What can hang from each mark
Q176: Q31 Q89 Q558 Q575 Q830
Q830: Q89 Q176
Q100: Q83 Q287
Q416: Q131 Q164 Q176
Q164: Q31 Q176 Q416
Q83: Q100 Q558
Q326: Q907
Q287: Q100 Q558
Q131: Q176 Q416
Q89: Q558 Q830
Q907: Q558
Q558: Q83 Q100 Q176 Q287
Q31: Q176

In the rows, zero is written as 128.
Known rows, with every way that one mark hangs from another
Q89(Q558(Q100) Q830(Q176(Q31))): [125 137 137 111 149 143 154 104 115 147 136 120 107 176  91 168 139 148
 113 143  81 153 136 117 159 157 200 126 161 127 110 128 124 133 149  68
 137 145  80 131 105 154 126]
Q326(Q907(Q558(Q100 Q176))): [105 132 159 143 107 126 134 140 126 143 125 136 155 150  97 151 104 138
 132 163 123 148 129 129 149 141 197 113 124 158 113 116 122 113 148 115
 111 165 129 161 103 135 138]
Q830(Q89 Q176(Q31)): [142 140 115 134 138 146 117 102 127 125 119 144 105 152 134 143 130 166
 115 145 128 133 125 157 164 133 162 119 156 108 128 128 145 129 105  74
 137  93 139 106 131 140 101]
Q176(Q31 Q558(Q287) Q830): [125 148 117 162 140 141 171 121 121 107 115 122 139 150 150 141  90  99
 156 130 114 163 129 151 163 129 164  98 154 116 113 125 133 126  62  47
 113 156 123 118 144 130 108]
Q164(Q416): [151 127 133 132 117 154 114 125 125 124 122 146 120 127 127 118 126 136
 130 118 139 123 127 122 134 124 114 113 128 123 121 118 122 120 140 126
 123 132 135 106 121 136 132]
Q31(Q176(Q830(Q89(Q558(Q83))))): [132 152 114 132 147 141 143 102 118 126 134 126 132 144 128 169 131 133
 148 139  79 141 130 118 141 160 162 134 123 136 123 128 124 123  73  77
 138 105 108 142  94 151 153]
Q287(Q100(Q83(Q558(Q176)))): [133 132 107 114 135 149 131 114 113 127 121 131 145 138 102 150  92 122
 130 143 153  96 129 120 126 156 205 129 145 102 123 123 150 124 127  97
 123 129 115 150 151 145 125]
Q907(Q558(Q100 Q176(Q31) Q287)): [123 140 140 146 124 141 160 130 128 145 135 138 166 188 123 154 103 136
 124 164 130 168 117 145 152 145 209  97 152 145 104 113 135 120 138  65
 102 184 118 138  96 146 111]
Q131(Q176): [133 135 137 109 123 127  97 137 127 131 119 144 129 128 137 131 112 133
 135 135 124 130 130 126 149 138 134 129 141 128 119 131 139 123 127 122
 131 123 117 129 140 143 123]
Q558(Q83 Q287(Q100)): [123 136 115 117 147 137 134 126 121 132 155 131 152 152 120 141  81 137
 137 156 100 139 113 112 121 154 155 145 130 115 118 127 143 118 115  95
 117 148 121 134 103 148 112]
Q287(Q558): [131 136 126 121 118 132 125 121 134 117 138 124 133 131 127 129 110 130
 133 141 117 124 127 132 123 146 126 123 129  93 131 128 120 128 124 116
 141 154 131 122 126 138 120]
Q31(Q176(Q558(Q287) Q575 Q830)): [148 157 112 157 162 130 173 122 120  98 116 108 140 155 155 156 100  95
 145 122 123 160 132 155 160 139 145  97 151 134 106 115 126 123   4  48
 114 155 114 127 142 117 125]
Q287(Q100 Q558(Q83 Q176(Q89))): [139 148 118 122 118 141 118 114 120 106 172 124 151 146 110 141  65 119
 146 171  79 121 111 124 118 182 183 127 138  72 112 125 146 121 133  89
 135 179 123 121 124 147 102]
Q83(Q100(Q287) Q558(Q176(Q31 Q575))): [124 146 139 168 147 150 176 118 100 140 129 117 112 195 141 162  93  80
 109 138 187 137 143 113 147 159 235 115 139 144 105 120 174 132  63  48
 127 117 111 139 151 129 124]
Q176(Q558(Q100) Q575): [140 129 121 147 135 118 163 126 118  95 116 102 130 137 125 145 118 110
 143 130 105 160 129 135 138 134 174  93 147 130 112 120 142 132  63 117
 108 148 122 150 139 122 128]
Q176(Q89 Q575): [142 134 127 154 141 123 153 116 122 100 149 112 126 157 146 133 111 101
 141 125 120 143 129 135 140 136 150 104 132 139 114 121 145 131  87 125
 132 138 127 118 149 116 117]
Q326(Q907(Q558(Q83 Q100(Q287)))): [ 93 134 155 155 131 138 130 155 110 144 144 151 141 177 123 167  74 147
 141 173  82 160 136  97 144 160 198 118 104 176 103 115 138 114 117  98
 105 144 127 181  95 143 151]
Q326(Q907(Q558(Q287))): [103 138 158 147 134 130 138 136 135 144 138 143 154 174 132 144  91 135
 136 153 139 152 133 126 145 131 153 114 111 157 118 119 117 111 129 110
 119 158 134 142 105 139 129]
Q558(Q176(Q830) Q287): [128 144 119 135 128 128 158 128 124 143 123 131 147 143 140 144 101 122
 130 141 151 139 120 149 140 134 170 133 148 152 122 126 123 120 111  83
 120 166 123 127 120 140 113]
Q131(Q416(Q164(Q176))): [174 128 154 135 127 151  92 134 114 143 109 111 120 120 136 118 107 117
 128 112 122 148 128 116 170 149  98 158 132 118 111 127 122 101 133 127
 132 125 126 142 108 134 134]
Q326(Q907(Q558(Q100(Q83 Q287)))): [107 131 146 154 140 148 124 150 112 135 124 157 140 171 131 172  74 151
 145 161 118 147 141 116 155 150 201  91 130 175 107 108 138 120 120  96
 101 149 128 187 120 129 152]
Q907(Q558(Q100)): [121 124 137 137 118 130 134 125 129 128 134 122 148 160 112 140 129 146
 131 145 105 157 125 124 132 140 163 103 132 136 118 119 132 126 135 132
 115 149 127 149 107 138 135]
Q131(Q176(Q31 Q89 Q575 Q830) Q416): [155 152 134 157 130 133 124 119 108  92 120 107 126 174 161 146  76  79
 180 138  86 171 131 143 233 161 173 100 155 131 105 134 169 119  47  61
 139 126 106  99 171 139 105]
Q416(Q131 Q176(Q31 Q558(Q83(Q100)))): [144 139 150 153 128 147 156 113 106 114 130 132 114 155 119 148 100 120
 103 147  86 129 123 119 135 152 213 130 132 104 110 143 167 122  61  70
 101 125  98 166 151 132 123]
Q416(Q131): [140 128 140 129 123 133 134 130 120 128 115 126 125 131 114 131 129 138
 106 137 118 109 126 128 133 134 128 161 122 134 129 138 143 119 119 126
 115 128 116 136 120 120 128]
Q164(Q31(Q176(Q89(Q558(Q287)) Q575))): [175 155 144 141 177 159 178 101 118 116 159  97 148 191 152 160 107  97
 129 113 122 159 135 124 150 154 128 106 137 135  95 114 113 114  89  89
 123 166 106 144 113 130 114]
Q830(Q89 Q176(Q31 Q558(Q100(Q287)))): [149 144 113 154 154 153 130 119 105 117 108 143  98 166 149 170 109 166
 117 152 114 155 132 154 166 151 205  96 181 109 108 120 166 131  78  40
 112 107 131 140 131 139 104]
Q100(Q83(Q558(Q176(Q31 Q89 Q575)))): [142 146 121 162 143 143 180 109 111 102 136 130 135 177 142 156  85  81
 146 135 149 126 135 136 156 147 239  90 145 139 105 115 158 132  80  70
 124 136 113 139 180 131 117]
Q83(Q558(Q176(Q31 Q89))): [131 147 138 157 123 142 168 115 115 126 143 124 133 165 131 137 105  86
 128 133 149 126 131 130 144 145 205 121 134 114 111 126 149 123 132  77
 137 130 117 122 156 140 112]
Q416(Q131 Q164(Q31) Q176): [184 123 148 119 120 191 142 123 106 157 108 137 125 126 116 122 123 167
  79 115 101  98 123 129 153 143 100 166 127 120 104 134 122  98 111 126
 113 135 111 172 121 130 111]
Q100(Q83 Q287(Q558(Q176(Q31 Q575)))): [143 148 105 148 149 159 138 133 111 110 121 152 130 170 151 171  63 118
 139 162 133 120 134 149 165 169 203  76 160 133 106 105 151 136  68  35
 114 177 119 131 148 122 114]
Q416(Q164 Q176): [150 125 128 122 123 159 141 127 117 166 125 153 127 125 131 123 129 154
 101 119 117 111 124 135 143 139 120 135 135 131 116 131 121 114 112 119
 133 131 113 143 130 134 127]
Q89(Q558(Q287) Q830(Q176)): [128 145 138  97 169 130 147 107 125 162 147 130 114 187 121 166 131 159
 103 140 124 141 135 119 130 151 169 141 152 144 118 130 111 125 154  93
 141 153  80 127  97 164 117]
Q907(Q558(Q83 Q287)): [115 138 137 135 139 128 136 130 132 137 157 145 158 185 139 145  98 146
 135 157 105 159 120 117 117 145 165 114 113 154 113 121 128 119 121 116
 109 156 123 146  95 160 122]
Q89(Q830): [123 129 132 118 149 127 126 132 125 133 134 120 104 135 118 141 136 128
 129 128 112 129 132 111 128 130 139 129 132 131 114 128 120 129 144 119
 141 139 101 126 117 138 136]
Q558(Q83 Q176(Q89)): [135 144 136 138 124 123 133 129 120 123 160 137 137 145 134 140  99 114
 136 149 105 134 116 123 116 148 186 128 126 141 111 126 136 124 140 117
 120 149 120 140 127 141 117]
Q287(Q100 Q558(Q176)): [137 138 111 108 117 144 110 116 126 120 133 121 148 128  97 136  93 132
 129 158 119 107 118 137 130 168 151 128 149  66 124 124 137 121 134  90
 136 175 126 111 120 136 107]
Q89(Q558(Q100(Q287) Q176(Q575 Q830))): [126 137 113 145 140 137 182 126  97 139 116 115 139 172 125 180 106 115
 132 145 117 150 138 128 160 169 214 109 154 185 109 118 145 130  76  76
 113 165 100 150 110 129 140]
Q89(Q558(Q287) Q830): [118 136 139 108 167 127 161 121 125 155 148 119 125 170 122 161 132 128
 124 132 121 143 136 102 120 146 158 133 135 150 114 129 112 125 159 109
 139 167  80 133  87 157 133]
Q907(Q558): [121 128 136 137 125 131 117 122 133 126 133 131 144 161 123 132 129 140
 130 136 118 141 130 129 132 135 136  99 121 131 122 120 129 126 129 134
 121 137 130 130 118 135 130]

Rows
[147 150 110 157 149 132 154 119 116  86 106 103 130 135 139 150 115  92
 151 115 104 147 136 150 164 140 136  93 144 122 109 116 131 128   5  63
 119 135 118 126 156 108 138]	Q31(Q176(Q558 Q575 Q830))
[142 145 113 123 139 150 111 139 116 129 125 160 131 146 148 164  76 143
 128 160 145 106 130 138 128 166 182 104 155 125 118 113 135 131 125  76
 117 172 121 149 135 137 121]	Q100(Q83 Q287(Q558(Q176)))
[128 138 122 127 150 137 164 123 123 138 133 139 143 162 148 149  95 125
 130 132 171 126 132 118 115 134 189 132 134 142 125 126 131 124 115 107
 123 130 116 161 143 156 127]	Q100(Q83(Q558(Q287)))
[173 150 160 145 125 153 102 128 107 120 114 126 126 150 164 130  87  98
 163 125  82 160 129 134 209 163 136 108 160  97  92 135 155 106  92  71
 130 128 100 121 154 148  99]	Q131(Q176(Q31 Q89 Q558) Q416(Q164))
[202 131 155 154 130 187  97 116 119  88 137 119 114 131 145 111  90 109
 137  92 133 147 130 111 144 125 103 107 133  92  91 103 110 104 166 137
 119 146 158 134 133 129 120]	Q164(Q31 Q176(Q89) Q416)
[ 92 136 175 152 118 126 121 120 128 136 159 132 136 168 114 146  89 119
 143 157 110 158 130  94 123 144 190 121  92 149 117 123 131 119 113 123
 122 129 129 168 112 140 147]	Q326(Q907(Q558(Q83(Q100))))
[146 149 143 135 149 138 147 109 121 128 154 117 137 159 132 152 135 105
 129 120 110 136 136 122 134 155 132 118 133 122 116 126 124 125 127  98
 139 136 101 127 121 124 140]	Q31(Q176(Q89(Q558)))
[150 142 126 165 118 159 172 114 104 113 128 133 123 158 129 138  99 122
 115 136  83 118 124 153 180 145 177 129 145 121 114 142 160 118  77  63
 125 137 108 124 166 115 114]	Q416(Q131 Q176(Q31 Q89 Q830))
[122 136 135 156 130 154 136 144 110 144 124 145 144 188 126 164 102 139
 120 163 120 154 130 135 163 159 206  87 150 150  97 110 154 125 130  57
  99 161 119 142 106 132 125]	Q907(Q558(Q100(Q287) Q176(Q31)))
[116 146 115 146 130 138 180 108 110 118 128 123 146 166 114 163 100  95
 156 148  78 148 130 126 168 161 213 109 127 163 112 122 136 130  60  61
 117 155 102 128 121 140 132]	Q89(Q558(Q83 Q176(Q31 Q575 Q830)))
[173 141 132 160 153 148 131 132 117  85 130 134 128 152 154 134  67 104
 145 122 123 168 126 114 133 135 161  96 131 129  88 102 125 109  73 100
  94 163 139 137 120 142 132]	Q164(Q176(Q558(Q83 Q287) Q575) Q416)
[142 131 115 143 153 143 135 146 106 110 112 142 124 140 150 166  91 135
 143 139 117 144 136 127 130 146 193  88 164 139 109 115 149 134  96  89
  93 144 118 182 143 127 136]	Q176(Q558(Q100(Q83 Q287)))
[134 150 127 164 122 141 191 125 115 127 144 120 150 168 141 151  82 101
 147 150 119 172 115 154 165 143 219 115 170 143 104 122 140 123 112  41
 117 183 118 127 129 134 100]	Q558(Q100 Q176(Q31 Q89 Q830) Q287)
[168 130 122 155 139 161 131 117 116  84 111  87 124 129 136 129  88  95
 147  99 115 157 136 127 169 128 123 115 133 122  99 109 114 116  70 119
 120 142 150 152 144 114 127]	Q164(Q31 Q176(Q575 Q830))
[144 138 114 146 130 162 174  95 106 131 104 134 122 157 113 161 132 153
 111 143  89 112 131 145 179 154 190 134 144 126 129 146 156 119  78  69
 131 114 101 131 122 140 129]	Q416(Q131 Q176(Q31 Q830(Q89(Q558))))
[179 130 163 154 120 163 129 128 107 130 130 120 118 131 129 115  99 118
 107 112 111 126 125 121 145 141 110 171 131 122 100 125 134 102 131 123
 120 140 124 150 121 108 128]	Q416(Q131 Q164(Q176(Q89)))
[132 150 122 154 128 141 151 114 109 122 134 112 119 170 148 163  75 101
 129 151 152 141 133 136 141 171 201 108 152 131 113 118 150 135  44  57
 133 166 120 131 140 123 119]	Q83(Q100(Q287(Q558(Q176(Q575 Q830)))))
[128 126 125 143 144 150 123 140 114 130 128 151 141 179 141 167  96 158
 136 152 116 150 134 121 137 153 192  82 147 161 109 109 147 131 122 103
  98 148 121 176 120 134 141]	Q907(Q558(Q100(Q83 Q287)))
[ 94 152 159 156 128 139 145 141 128 148 145 161 164 185 123 157  65 126
 143 179 114 156 123 126 159 145 210 113 109 164 103 114 125 109 123  60
 104 173 126 143  97 150 121]	Q326(Q907(Q558(Q83 Q176(Q31) Q287)))
[127 130 131 104 169 133 170 123 120 150 146 125 132 168 117 179 117 139
 140 143 111 154 130 101 120 149 208 119 158 164 109 122 114 131 159 103
 123 180  74 173  91 161 142]	Q89(Q558(Q100(Q83) Q287) Q830)
[130 141 141 138 133 145 123 120 118 133 150 124 111 162 149 147  92 120
 119 144 148 136 133 113 112 163 157 121 140 103 123 126 144 134 108  88
 139 145 125 138 126 131 123]	Q83(Q100(Q287(Q558)))
[113 139 136 144 142 135 141 127 124 132 134 128 169 185 106 156  67 127
 138 169 139 142 127 137 166 156 188 102 132 145 107 110 143 108  92  82
 111 183 131 127 106 129 114]	Q326(Q907(Q558(Q176(Q575) Q287(Q100))))
[141 151 145 168 157 114 177 106 118  96 177 104 128 187 167 150  75  79
 149 138 120 183 122 116 108 145 212  98 137 135 100 124 155 131  46  98
 112 156 116 153 142 136 109]	Q176(Q89 Q558(Q83(Q100) Q287) Q575)
[128 139 122 168 130 142 208  97 107 100 144  93 141 180 124 156 106  84
 165 130  74 176 134 132 179 156 203  92 151 146 108 123 146 135  66  70
 131 157 107 126 136 124 128]	Q176(Q31 Q89(Q558(Q100)) Q575 Q830)
[124 131 124 129 142 145 124 118 129 131 146 126 164 182 117 139  96 147
 132 150 122 145 121 129 134 151 145 106 139 107 116 120 143 118 125 101
 116 161 127 119 103 141 110]	Q907(Q558(Q287(Q100)))
[147 141 136 135 135 122 123 126 120 105 141 129 127 158 155 136  95 105
 149 132 115 144 130 133 162 144 155 104 145 139 105 125 155 127  87 118
 134 132 117 120 160 130 112]	Q131(Q176(Q89 Q575))
[148 143 115 145 156 157 131 128 103 112 109 156 112 168 147 172  83 154
 126 148 108 149 136 149 163 154 216  83 185 124 105 113 155 136  80  35
  93 133 117 162 160 129 113]	Q830(Q176(Q31 Q558(Q100(Q83 Q287))))
[125 144 150 128 132 120 147 122 126 155 160 133 137 161 137 149  93 118
 117 156 155 151 113 113  97 145 208 147 132 151 115 129 136 124 126  98
 112 155 114 157 105 152 116]	Q558(Q83(Q100) Q176 Q287)
[133 137 125 125 155 130 156 107 131 145 137 128 137 162 142 156 134 147
 127 141 145 142 128 127 124 140 161 128 138 142 131 132 131 124 134 116
 135 133 118 132  85 158 122]	Q830(Q89(Q558(Q287)))
[126 140 134 127 127 126 185 131 120 159 132 122 152 159 122 149 109 122
 108 147 173 141 122 123 115 143 218 153 142 145 118 129 132 116 141  99
 121 154 110 160 112 162 119]	Q83(Q558(Q100 Q176 Q287))
[124 135 128 119 111 128 140 128 125 118 153 123 142 134 113 142  95 137
 141 162  71 147 115 111 112 161 173 137 126 109 122 129 122 127 122 114
 128 163 122 156 104 156 129]	Q287(Q558(Q83 Q100))
[139 144 130 167 166 131 163 116 113  79 143 101 101 170 139 151 107  78
 159 123  84 158 139 130 162 138 179  70 150 114  87 116 148 135  71  71
 132 154  99 110 158 118 115]	Q176(Q31 Q89(Q830) Q558 Q575)
[130 128 130 132 140 136 145 127 130 132 140 144 162 178 136 157  97 156
 139 154 125 164 122 132 126 141 196  92 150 156 114 113 129 127 130 111
  99 171 120 172 109 148 129]	Q907(Q558(Q100(Q83) Q287))
[126 135 127 132 133 133 136 154 104 149 136 148 132 148 129 165  94 141
 119 166 109 140 121 112 124 161 208 139 137 166 104 122 146 123 130  90
 101 150 113 168 100 145 132]	Q558(Q83 Q100(Q287) Q176)
[126 133 117 138 113 138 138 121 122 121 116 138 158 154 116 162 101 143
 152 153 111 150 123 144 148 146 221  86 155 158 114 112 129 129 113  99
 101 168 121 167 129 139 136]	Q907(Q558(Q100(Q83) Q176(Q830)))
[141 147 128 139 142 139 161 118 121 122 123 132 132 170 136 151  99 144
 117 146 117 170 122 155 156 139 195 108 177 110 111 124 136 126  94  48
 105 153 120 136 133 142  95]	Q830(Q176(Q31 Q558(Q100 Q287)))
[143 147 133 140 167 119 169 128 120 128 159 116 120 182 145 159 103 104
 130 143 140 148 124 132 138 142 194 110 151 162  93 117 134 125 119  89
 133 186  94 119 120 138 106]	Q558(Q176(Q89(Q830) Q575) Q287)
[158 153 133 154 179 127 148 122 115  86 143  98 104 160 140 161 121  86
 145 116  93 149 139 129 148 145 150  84 148 117  86 113 132 129  58  74
 135 151  90 123 149 115 134]	Q31(Q176(Q89(Q830) Q558 Q575))
[144 148 115 152 108 128 177 111 117  95 145 100 143 155 129 151  82 101
 153 153 100 155 120 152 152 164 208 103 158 123 110 120 137 130  74  83
 137 194 123 128 140 131 111]	Q287(Q558(Q100 Q176(Q89 Q575 Q830)))
[100 127 158 147 114 129 135 136 128 134 131 130 148 153 104 144 105 138
 142 152 107 156 132 119 150 136 171 113 115 151 116 119 123 116 135 125
 118 149 134 160 107 132 144]	Q326(Q907(Q558(Q100)))
[167 129 136 157 140 149 133 128 113 105 108 111 120 122 140 123 100  99
 133 100 118 150 135 129 150 134 118 110 140 119  94 108 123 114  63 115
 113 144 134 149 136 108 133]	Q416(Q164(Q176(Q558 Q575)))
[149 141 131 137 140 132 140 133 120 110 116 112 134 124 122 148 129 117
 130 125 104 150 128 135 136 140 146 111 152 106 110 121 126 124  87  84
 111 140 114 155 127 121 141]	Q31(Q176(Q558(Q100)))
